Every row comes from one small tree of marks. Brackets hold a mark, then the marks that hang from it, in alphabetical order. Every link used is in the known rows. Which tree was each row made from?
Known rows:
(palo (fovo (zabom gego))): [  7.9  -1.9  -1.2  12.9  11.3   1.3  -5.0   6.4 -12.7   8.2 -12.9   3.6
   2.7  -4.3   6.1  -2.0   9.9 -11.4   0.4 -22.9]
(nidil (pedusa (zabom gego)) ripo): [  4.8   1.0  -7.1   6.9   8.3  -0.8   4.6  -3.5  -7.3  -8.9  13.3  -6.0
  -1.4  -2.3   1.4  -2.5 -16.9   2.7   1.7   9.4]
(zabom (gego palo)): [  5.2   0.2   2.3  31.5   2.6   0.0  -4.9  -0.7 -12.0  -2.1  -4.2 -11.6
   0.7  -5.7  -1.4  -2.3  -0.7   6.0   2.1   4.7]
(gego (palo fovo) zabom): [  2.7   1.1   4.5  31.8  -0.4   2.8  -1.6   6.0  -3.9  -3.3  -4.4  -9.0
 -10.9 -10.2 -17.2  -3.6  -0.3  -3.7  -1.4  -8.9]
(pedusa (zabom (gego palo))): [  3.2  -0.3 -16.2  30.6   2.5   0.4 -12.4  -0.9  -3.8   0.4   0.4 -11.0
   0.0  -6.7  -2.6  -3.1 -17.6  10.1   2.3  11.2]
(ripo (nidil mufam (pedusa (zabom gego)))): [  2.7  21.3 -22.9   5.6  12.2   1.0  -4.2 -10.8  -4.9  -2.6  13.4  26.9
   0.2  -2.4  -0.3  -3.4 -12.6  -0.1  -0.2   6.7]
(pedusa (zabom (gego (palo (fovo nidil))))): [  5.6   1.7 -15.6  38.4   8.0  -2.5  20.2   3.2  -4.1   5.6  -1.9  -3.7
  -6.1  -6.6  -6.2  -6.4 -14.6  58.3  -0.7  -3.7]
(nidil mufam pedusa): [ -1.2   3.4  -6.2  -2.5   6.1   0.6  17.8 -10.8  -2.2 -11.0  10.8  29.0
   0.9  -2.2   0.8  -1.5   3.1 -25.2  -1.7   3.2]
(palo (fovo zabom)): [  2.5  -1.3  -2.9   8.8   5.7   1.8  -2.2   7.1  -0.6   5.3  -9.4   6.8
   1.9  -3.6   6.2  -0.2   9.5 -19.0  -1.8 -21.5]
(nidil pedusa ripo): [  1.7   2.0   9.8   3.1   2.8  -0.3  16.2  -2.6  -2.3 -13.3  12.2  -2.3
  -1.3  -0.4   3.1  -0.3  -0.2 -11.3  -0.2   2.3]
(palo (fovo nidil) (gego zabom)): [  4.7   3.3   5.3   4.8  11.4  -1.3  31.7   8.7  24.0   3.3 -12.0  30.9
  -8.2  -4.7 -14.9  -6.9   0.0  42.6  -2.9 -14.1]
(pedusa zabom): [ -2.0  -0.4 -18.8  -0.6  -0.3   0.0  -7.1  -0.3   6.9   2.4   5.1   0.4
  -0.7  -1.3  -1.8  -0.7 -17.4   5.4  -0.5   6.6]
(ripo nidil): [  0.3  19.0   0.1   4.3   0.6   0.4 -11.0   0.9   1.7   3.2   1.8   0.6
  -0.4   1.6   0.0   0.4   0.4  12.6  -0.4  -3.6]
(mufam nidil): [ -1.9  -2.1  -0.8   0.3  -6.2  -5.1   7.1  -0.2  -0.8  -4.2  -2.2  -0.7
  -0.5   5.8  -0.9   0.9  -2.0 -26.6  -0.1   8.2]
(nidil mufam (pedusa (zabom gego)) ripo): [  3.4   3.0 -12.4   0.1  12.9  -0.8  12.7 -13.4  -8.0  -9.2  17.2  22.6
  -0.1  -5.2   0.9  -4.0 -11.2 -16.6   0.0  11.4]
(mufam (nidil (pedusa (zabom gego)) ripo)): [  2.9  -1.0  -8.2   7.4   1.7  -5.9  11.4  -4.0  -7.7 -12.5  10.6  -7.0
  -2.0   3.1   0.4  -2.1 -18.3 -22.6   1.5  16.7]
(gego (palo (fovo nidil)) zabom): [  2.6   3.5   5.4  31.3  -0.8  -1.4  30.6   6.2   0.5  -3.7  -4.6  -8.4
  -6.4  -9.3 -17.1  -5.3   0.2  43.3  -2.6 -11.3]
(mufam (nidil ripo)): [ -0.1  -1.7   9.2  -0.6  -4.9  -5.9  13.3  -1.9  -2.3  -7.2   3.7  -4.5
  -1.4   4.7   0.7   0.5   0.2 -28.6  -0.3   8.3]
(ripo (nidil mufam (pedusa zabom))): [ -2.7  21.7 -24.7   0.8   6.0   1.9  -0.1 -10.2   7.5  -5.1  17.9  30.4
  -0.3  -1.3   0.0  -1.8 -13.3 -10.1  -2.4   6.2]
(mufam (nidil (pedusa zabom) ripo)): [ -2.1  -0.7 -10.1   2.7  -3.6  -5.2  15.3  -3.2   3.9 -15.0  15.3  -3.1
  -3.1   4.1   0.5  -0.4 -19.4 -32.7  -0.8  16.3]
(fovo (nidil mufam pedusa) (palo gego)): [ 1.2  5.8 -4.2 -3.1 15.3  1.8 49.4 -6.6 40.3 -9.0  2.0 62.8 10.5 -3.4
  0.5 -4.9  4.2 23.4 -3.5 24.6]
(pedusa (zabom (gego (palo fovo)))): [  5.5  -1.1 -16.5  38.0   8.0   1.4 -13.2   2.9 -10.2   5.7  -1.7  -5.7
  -9.8  -8.9  -4.6  -4.9 -15.1  10.3   0.3  -1.2]
(gego (palo (fovo (nidil ripo))) zabom): [  4.2   3.8  16.0  31.1   0.8  -2.2  37.8   4.6   0.7  -7.3   1.1 -11.2
  -7.7  -9.7 -15.8  -5.1   2.2  40.6  -2.8 -10.7]
(mufam (nidil pedusa ripo)): [  0.1  -0.1   8.4   3.8  -3.3  -5.4  22.5  -2.9  -3.1 -17.3  10.1  -3.8
  -1.8   4.8   1.5   0.4  -1.9 -36.2  -0.3  10.1]

Write each row's tree:
[ 0.8  3.9 -6.2 -6.1 13.6  2.1 38.7 -2.5 46.4  1.3 -9.4 63.8 22.1 -5.1
  7.7 -3.1 12.7 11.2 -3.7 15.1] -> (fovo (nidil mufam) (palo gego) zabom)
[  5.7  -1.5   0.0   4.9   5.5   4.3  -5.3   3.6   5.9   2.2 -12.0  -1.6
  19.4  -5.1   7.3   0.4   9.7  -4.6   1.0  12.6] -> (fovo palo (zabom gego))
[ -2.2   3.1 -14.5  -4.2   7.0   0.1  16.3 -12.5   4.3 -11.9  22.1  26.4
  -1.1  -3.4   0.8  -2.4 -12.0 -25.4  -2.3  10.9] -> (nidil mufam (pedusa zabom) ripo)
[  5.6   1.2   1.0   5.5   5.6   0.5  28.4   3.6  12.2   2.2 -11.8   0.2
  24.0  -3.2   6.3  -1.4   9.7  43.5  -0.4   9.6] -> (fovo nidil palo (zabom gego))
[ 0.5  3.9  4.1 -6.3  5.6  0.6 46.3 -6.4 21.6 -4.2  3.2 28.3 22.7 -6.1
  7.8 -0.9 16.6 11.3 -4.3 13.0] -> (fovo (nidil mufam ripo) palo zabom)
[  4.5   1.8  -2.0   8.8  14.4  -1.0  30.0  10.1  27.7   8.0 -16.1  39.2
   3.7  -2.4   6.9  -4.1   8.3  24.6  -2.7 -21.7] -> (palo (fovo nidil zabom) gego)
[ 4.0  2.6  9.9  0.0 10.1  1.3 37.3  5.8 45.6 -1.6 -8.1 31.7 20.0 -3.8
  9.9 -1.6  9.8 26.3 -2.1 13.2] -> (fovo (nidil ripo) (palo gego) zabom)
[ -0.6  22.6  -6.0   1.4   6.6   1.2   7.3 -10.1   0.3  -7.4  11.9  29.8
   0.2  -0.5   0.8  -1.1   4.0 -14.4  -2.1   0.7] -> (ripo (nidil mufam pedusa))
[ 7.1  1.8 11.5  4.7  7.0 -0.3 35.1  2.5 11.0 -0.8 -6.1 -3.4 22.2 -4.1
  8.3 -1.2 11.7 40.7 -0.4 10.4] -> (fovo (nidil ripo) palo (zabom gego))
[ 1.0  4.6 -3.5 -7.1 13.5  1.3 40.4 -5.5 41.3  1.2 -4.0 62.0 10.6 -3.8
 -0.7 -4.5  6.4 30.5 -3.2 23.6] -> (fovo (nidil mufam) (palo gego))
[ -3.5  -1.2 -20.8   3.8  -5.0  -4.1   9.0  -1.7   5.6 -12.0   9.6   0.5
  -1.7   5.4  -1.4  -0.1 -21.5 -28.4  -0.5  14.7] -> (mufam (nidil (pedusa zabom)))
[ -0.5   1.2  -8.5   2.3   2.3  -0.1   8.4  -2.6   5.3 -11.5  18.1  -1.4
  -2.1  -1.6   2.0  -1.0 -17.2  -6.5  -0.5   9.8] -> (nidil (pedusa zabom) ripo)
[ -3.5   2.9 -24.9  -3.4   5.6   1.1  10.0 -11.2   5.2  -8.9  15.8  29.1
   0.0  -2.7  -0.8  -2.3 -13.9 -21.1  -2.1   9.9] -> (nidil mufam (pedusa zabom))
[  6.5   4.0  -2.7  32.4  12.7  -2.6  35.0  -6.0 -12.3   2.7  -2.5  23.5
  -3.8  -8.3  -5.0  -7.3   7.8  34.9  -1.9  -8.0] -> (zabom (gego (palo (fovo (nidil mufam)))))
[  2.9   1.8  -1.9  35.7   2.4  -0.9  30.6   7.5   5.7   0.9  -8.5   0.8
   5.3  -6.2   4.7  -2.8   8.2  24.8  -2.9 -19.7] -> (gego (palo (fovo nidil zabom)))
[ 5.5  2.5  0.2 32.7  2.6 -2.6 27.4  2.7 -1.0 -2.1 -9.9 -8.9 15.7 -5.8
  6.2 -2.3  6.4 35.1  0.8 -8.8] -> (fovo nidil (zabom (gego palo)))
[ 0.6  1.8 -0.9  1.2 -0.1  0.9 32.0  4.6 24.3 -0.6 -6.9  3.6 23.1 -2.6
  6.4  0.2  9.1 33.7 -2.6  9.3] -> (fovo nidil palo zabom)
[  1.2   3.3  -8.0   2.6   9.9  -1.5  39.7  -2.3   4.2   4.8  -4.3  35.9
   7.0  -4.2   5.3  -3.5  14.9   9.8  -4.6 -22.0] -> (palo (fovo (nidil mufam) zabom))
[  3.9   0.3   4.6   4.3  11.2   2.6  -2.6   8.3  18.4   3.4 -11.3  29.4
 -12.5  -6.5 -13.9  -4.8  -0.1  -4.8  -1.6 -10.2] -> (palo fovo (gego zabom))
[  5.1   4.1   0.0  11.3  16.2  -1.8  41.0   6.1  21.9  -2.6  -3.3  39.4
  -8.6  -0.2   0.3  -5.9  -0.8  36.1  -2.4 -11.8] -> (palo (fovo (nidil pedusa)) gego)
[  2.8   4.9   5.8   0.6   7.4   2.0  41.7   4.8  41.6 -12.6  -3.0  27.0
   8.6  -4.3 -12.1  -4.8  -2.6  41.5  -2.0  21.6] -> (fovo (nidil pedusa) (palo (gego zabom)))
[  1.8  -0.4  -1.5   0.2   9.0   6.1  -2.3   7.1  41.8   2.1 -13.7  34.2
  16.9  -4.6   8.6   0.0   7.7 -18.2  -0.9  14.8] -> (fovo (palo gego) zabom)
[  4.0   2.0   8.1   8.8   6.7  -2.8  37.0   5.9   3.9   2.0  -3.2   4.7
   4.4  -2.8   6.9  -2.1  11.7  24.8  -3.3 -23.5] -> (palo (fovo (nidil ripo) zabom))
[  7.8  -0.5   1.8  38.5   8.2   1.1  -5.4   3.4 -17.2   3.7  -7.2  -6.3
  -9.1  -7.5  -3.7  -4.4   2.7   7.0   1.1  -8.0] -> (zabom (gego (palo fovo)))
[  3.5   4.0  17.4  -4.0   6.9   0.9  38.5   4.3  41.2  -5.8  -3.8  23.3
   8.1  -6.3 -11.8  -4.1   1.7  45.1  -2.6  21.8] -> (fovo (nidil ripo) (palo (gego zabom)))
[ 2.3  2.4  2.0 -0.1  8.7  0.9 32.9  4.3 42.0  1.8 -8.1 34.7  9.7 -1.5
 -0.4 -3.1  1.2 49.8 -1.9 20.9] -> (fovo nidil (palo gego))
[  0.6   3.6   4.3  -3.3   8.0  -0.2  24.5 -12.0  -3.1 -14.2  16.4  25.8
  -0.4  -2.9   2.7  -1.6   5.4 -29.7  -1.7   4.2] -> (nidil mufam pedusa ripo)
[  8.2   1.2  -0.4  13.1  11.1  -2.7  27.3   6.6  -7.6   8.1 -13.6   4.1
   6.0  -2.6   5.3  -4.0  10.4  37.3  -1.0 -24.8] -> (palo (fovo nidil (zabom gego)))
[ -1.4  20.2 -19.3   7.5   1.5   1.4  -7.8  -0.9   7.9  -5.2  13.3   1.6
  -1.8   1.4  -0.2  -0.5 -18.7   8.0  -0.8   4.5] -> (ripo (nidil (pedusa zabom)))
